Each row comes from the steps of one path. Every step used is in the known rows, and no mark comes twice. Write the path behind each row, first mark first.
In the rows, 128 means zero.
Known rows
rele/monog/razol/dezone: [112 131 105 177 154 144  95 126 119 161 119 121 102 148 140 131 109 131
 144 140]
monog/razol/dezone/fopu/dirin: [138 116 125 112 130 157 153 112 116 160 120  77  62 127 168 118 132 183
 134 107]
razol/monog: [135 119 132 149 136  81 154 126 174 105 110 106 112 101 138 116 126 100
 210 142]
dirin/rele/dezone: [122 138 142 154 115  81 109 122 182  75 147 144 178 113 144 114 130  86
 177 153]
rele/dezone/fopu/monog/razol: [154 136 125  87  97 109  82 133 113  61 135 158 115 157 145 133 116  99
 116 124]
fopu/monog: [133 129 135 112 133 121  82 152 158 123 105 116 150 147 105 104 105  88
 117 158]
fopu/dirin/razol/dezone: [101 117 136 124 131 198 196 130 164 176 113  72  86  88 152 137 146 140
 133 120]
rele/monog/razol: [114 139 108 185 139 106  86 137 102 128 124 159 116 145 117 133 113 122
 135 130]
dirin/razol/bipa: [110 140 146 116 115 128 191 150 134  76 101 151 218  87 101 133 125 117
  93 132]
dezone/rele/monog/razol/bipa: [100 147 109 176 140 117  59 147  63 112  94 200 185 172  90 159 107 166
  83 140]
dezone/fopu/dirin: [137 118 140 111 130 124 169 122 111 155 120 103 118 104 118 113 145 152
 122 109]
dirin/razol/dezone/rele: [ 98 131 116 127 130 206 191 136 162 166 110 111 104 136 124 179 137 103
 150 151]
dirin/rele: [127 132 140 154 128  84 125 131 188 110 145 118 167 128 110 102 124  98
 166 148]
fopu/dirin: [114 123 139 147 135 128 126 132 141 147  99  96 130 106 132 104 133 143
 143 129]
monog/razol/dezone/fopu: [146 125 117 115 129 137 168 115 125 127 127  96  85 140 148 122 121 136
 153 129]
rele/dezone/fopu: [134 133 135 122 111 106 164 114 117  82 135 150 156 107 136 131 135  91
 152 132]
rele/dezone/fopu/monog/razol/bipa: [155 140 137  71  95  93  70 138  86  32 116 181 189 145 138 122 105 134
  62 126]
rele/monog/razol/dezone/fopu/dirin: [126 117 112 140 150 158 119 112  80 190 135 111  64 129 142 128 137 187
 107 104]
dezone/rele/monog/razol: [ 99 142  95 188 141 128  68 139  87 144 113 179 105 181 102 170 117 134
 137 138]

Write each row's path
[134 112 142 102 100 129 219 108 140  85 144 138  76  56 172 164 175 125
 174  84]	rele/dezone/fopu/dirin/razol/monog
[130 124 142 113 115 123 154 109 108 112 126 128 134  93 153 124 149 134
 133 112]	rele/dezone/fopu/dirin
[123 144 133 138 118  88 109 139 113  61  87 147 192 130 123 109 100 151
 109 139]	monog/razol/bipa
[137 126 106 145 147 140 132 117  86 168 143 129  94 142 128 134 121 140
 126 121]	rele/monog/razol/dezone/fopu
[ 97 129 102 174 168 174 100 130 115 213 112 130 127 161 108 159 121 118
 136 164]	razol/dezone/rele/monog
[147 119 133  58 123 188 188 139 150 150 144  95 106 126 113 138 133  87
  95 128]	dirin/razol/dezone/fopu/monog
[138 142 137 100 115 100  50 157 125  65  94 149 192 162 116 102  88 141
  67 145]	fopu/monog/razol/bipa
[139 128 119 114 131 153  70 141 163 137 107  88  91 172 150 112  94 118
 131 155]	fopu/monog/razol/dezone
[123 120 141  97 116 160 222 129 119 141 135 115  98  85 114 142 164 136
 108  86]	dezone/fopu/dirin/razol
[130 107 131 138 161 133 128 108 128 220 173 105 128 116 119 111 152 162
 111 115]	razol/dezone/fopu/dirin/rele/monog
[133 117 136 149 150  98 119 123 115 181 174 142 144 116  89 114 155 149
 101  99]	dezone/fopu/dirin/rele/monog
[132 122 129  95 124 176 252 123 145 153 138  98 109  95 124 148 145 100
 136 122]	dirin/razol/dezone/fopu
[119 122 147 147 128 101 111 125 177 150 137 101 144 113 123  96 136 143
 150 128]	fopu/dirin/rele
[158 116 133  73 139 152 130 134 142 164 128  86 124 148 120 107 116 101
 107 148]	razol/dezone/fopu/monog
[112 143 121 168 139  91  75 143  84  95 101 180 200 135 105 119 102 158
  87 129]	rele/monog/razol/bipa
[115 120 118 177 153 134  62 117 148 189 150 109  93 138 151 114 130 178
 130 120]	fopu/dirin/rele/monog/razol/dezone
[118 126 142 101  98 157 210 121 114 100 140 140 109  73 144 160 168 123
 125  90]	rele/dezone/fopu/dirin/razol
[113 135 103 153 133 166 109 126 141 149  97 110  79 177 149 155 109 144
 167 158]	monog/razol/dezone/rele
[143 133 142 126 108  77 148 113 150  80 170 152 175 113 126 120 141  89
 159 133]	dirin/rele/dezone/fopu
[136 122 124 155 132  96  92 121  98 154 176 151 103 141 108 122 146 175
 107  91]	dezone/fopu/dirin/rele/monog/razol
[165 135 134  93  93  85  66 127 147  57 170 160 134 162 138 123 121  99
 126 125]	dirin/rele/dezone/fopu/monog/razol
[152 131 137  83 113 114 108 132 122  88 133 150 150 137 127 125 123  78
 110 138]	rele/dezone/fopu/monog
